Known rows, with every step that occurs
D R S: [-0.27 -4.43  0.06 -1.50 -4.54  0.57 -3.23 -0.53  2.08  0.49 -0.79  3.41
  0.06 -1.52  1.57  4.66  4.23  2.00  0.91 -9.05]
H R D: [-6.90  4.89 -1.28 -2.62 -1.64 -0.15 -0.55  2.30  1.85 -1.32  1.04  5.70
 -1.22  1.79  0.94  4.21  3.91  0.98  0.64 -3.26]
H R: [-5.58  3.71  0.49 -1.48 -3.88 -0.39 -0.23 -0.21 -0.10 -0.50  1.63 -0.25
 -1.87  1.25  0.77  2.13  1.00  0.01 -0.13  1.02]
R D: [-3.16  2.15 -1.51 -1.48  1.04  0.14 -0.22  2.41  1.92 -0.89  0.04  5.86
  0.11  0.95  0.28  2.74  3.36  0.99  0.84 -4.08]
Q R D W S: [ 4.15  0.75 -0.30 -0.61 -1.02 -0.18 -5.77 -3.04  1.78 -1.99  5.12  4.04
  1.25  0.60 -2.99  2.88  1.03  0.25  1.34 -4.01]
W H: [ 1.46 -5.01 -0.21 -0.01 -1.42 -0.50 -1.59 -2.68  1.49  2.10  5.34 -0.66
  1.21  0.78 -0.81 -1.72 -0.30 -0.59  2.38 -3.23]
S W Q: [ 6.41 -1.92  1.41  0.83 -2.23 -0.02 -1.70 -0.79  0.38  0.27 -2.66 -3.69
  0.67  1.44  0.79  0.95  0.42  0.54 -0.87 -0.80]
W S R H: [ 0.99 -8.00 -2.69 -0.24 -7.58  0.64 -2.62  1.20  2.00 -4.15 -1.13  4.86
 -0.35 -1.43  1.95  2.88  2.28  1.60 -1.13 -2.44]
D R: [ 3.26 -1.40 -3.35 -0.86 -2.73 -0.20 -0.06 -3.30  1.12  0.62  0.17  2.53
 -0.25 -0.22  1.16  4.77  0.65  1.05 -0.02 -1.26]
D W: [ 4.47  2.81  0.89 -0.17  0.07 -0.61 -0.67 -3.74 -1.20  2.05  0.16 -1.26
  1.27  0.44 -1.83  2.42 -0.02  2.47  1.07 -0.04]
R Q: [ 0.09 -2.42  1.55 -0.75 -2.46 -0.98  0.30  2.32  2.30  1.89 -2.24  1.18
 -0.11 -1.19  0.81  1.77  2.24  0.40 -1.59 -6.75]
S R D W H: [ 3.41 -2.90 -1.42 -0.73 -1.69 -0.60 -1.66 -3.81  1.70  1.20  4.42  1.00
  1.86  1.51 -0.75  2.27  1.62  1.92  2.84 -4.18]
H R D W S: [ 3.03  1.81 -0.55 -0.98 -1.94 -0.30 -4.50 -3.91  1.66 -1.33  5.00  3.39
  0.80  0.95 -1.88  3.27  1.25  0.04  0.46 -4.01]
Q R D: [-4.31  2.97 -0.96 -1.79 -0.12  0.08 -3.20  4.15  2.19 -2.67  1.41  6.64
 -0.34  1.02 -1.52  3.39  3.52  1.33  2.49 -3.38]
D W Q: [ 6.81 -2.17  2.15  0.07 -1.40 -1.27 -2.33 -4.77  0.08  2.48  1.28 -1.26
  1.42  1.33 -0.91  1.34 -0.92  1.43 -0.54 -4.14]
D W H R S: [-4.06 -2.23  2.91 -1.92 -6.07 -0.06 -4.35 -0.92  1.48  1.47  2.94  0.69
 -0.11  0.11  0.26  2.73  4.18  1.77  2.28 -8.85]
Q R D W H: [ 2.47 -1.49  0.04 -0.94 -1.31 -0.88 -3.76 -3.15  1.62  2.18  6.24  1.79
  1.90  1.59 -2.75  1.62  1.34  1.89  4.31 -4.91]

Rows
[ 0.54 -5.18  1.49 -0.95 -6.80 -0.69 -6.00  0.88  1.08  0.16  0.93  5.05
  0.22 -0.26 -1.97  2.59  1.40  3.13  1.93 -4.78] | D W Q R H
[-3.85  0.33  1.90 -1.83 -5.20 -1.29  0.14  2.22  2.28  1.43 -1.22  1.04
 -1.40 -0.27  1.41  3.29  2.96  0.40 -1.54 -5.97] | H R Q
[ 0.55 -5.12  1.19 -0.54 -7.22 -0.06 -5.82  2.68  1.24 -1.00 -0.92  3.85
 -0.12 -0.28 -1.29  2.32  2.04  2.77  1.65 -3.10] | S W Q R H
[ 4.22 -2.63 -0.15  0.70 -2.33  0.23 -1.67 -1.43  0.87  1.25  1.66 -3.79
  1.35  1.16 -0.47 -0.55  0.83  0.34  2.80  0.26] | S W H
[ 2.54 -7.33 -2.32 -0.18 -7.53  0.40 -2.83 -0.03  1.61 -3.37 -1.24  4.46
  0.02 -1.26  1.42  3.64  2.20  2.40 -0.70 -2.39] | D W S R H
[-0.52 -6.86 -2.48 -0.34 -7.07  0.54 -0.81  2.42  1.20 -3.13 -3.49  4.18
 -0.60 -1.29  2.53  3.09  2.53  2.66 -0.84 -1.18] | S R H
[-2.65  0.95 -0.21 -1.65 -0.46 -0.32 -3.90  3.11  2.63 -2.08  2.01  6.45
 -0.04  1.51 -1.29  3.24  3.21  1.20  1.80 -5.31] | W Q R D
[ 1.47  1.17  2.17  0.23 -4.02  1.61 -4.27  4.43  0.32 -2.20 -5.19 -3.00
  0.00 -0.37 -0.25  3.17  4.40  2.34  2.41 -0.46] | Q R S W
[ 2.46 -3.38 -0.73 -1.39 -4.38 -1.08  0.32 -0.04  3.15  2.29 -2.19  3.03
 -0.25 -1.39  1.72  5.13  2.70  1.25 -1.60 -7.76] | D R Q
[-5.56 -3.00  2.75 -1.90 -5.95  0.17 -4.20  0.40  1.87  0.84  3.01  1.20
 -0.56 -0.10  0.92  2.01  4.17  0.86  1.97 -8.81] | W H R S
[ 4.21 -5.02 -0.05 -0.03 -4.60  0.57 -3.30 -1.51  1.86  1.58  1.25 -2.13
  1.34  0.41  0.33  1.73  2.84  1.34  3.12 -4.13] | D R S W H
[-0.12  6.38  0.15 -1.93 -1.12 -0.77 -1.13 -1.98  0.06  1.24  0.83  2.92
  0.43  1.72 -1.30  5.41  2.75  3.20  1.61 -2.35] | H R D W
[-4.81  3.50 -1.23 -2.24 -2.81 -0.01 -1.20  1.67  2.31 -0.53  1.87  3.83
 -0.51  2.37  0.66  3.95  4.31  1.14  2.11 -3.23] | S W H R D
[ 0.74 -4.24 -0.71 -0.50 -4.35 -0.45  1.55  3.27  2.59 -1.85 -4.60  0.30
 -0.65 -1.38  3.14  3.60  3.17  0.98 -2.82 -4.59] | S R Q
[ 5.58 -2.05  0.27 -0.60 -1.73 -0.94 -1.92 -3.21  1.23  0.19  0.24  1.28
  1.24  1.75  0.38  3.63  1.22  2.20 -0.78 -5.04] | S R D W Q
[-1.62 -0.97  1.81 -1.56 -6.34 -1.12 -0.62  1.62  2.67  2.06 -0.39 -0.90
 -0.76  0.25  1.17  2.98  3.37  0.63 -0.19 -5.84] | S W H R Q
[ 2.37  4.50 -0.16 -1.13  0.73 -0.56 -1.00 -2.04  0.10  1.51  0.00  2.80
  1.34  1.13 -1.61  4.29  2.27  3.17  1.61 -2.83] | R D W
[ 2.40  0.86  1.72  0.47 -3.22  1.61 -2.29  3.37  0.12 -0.75 -6.21 -3.43
  0.31 -0.40  0.94  2.66  4.30  2.03  1.31 -0.88] | R S W
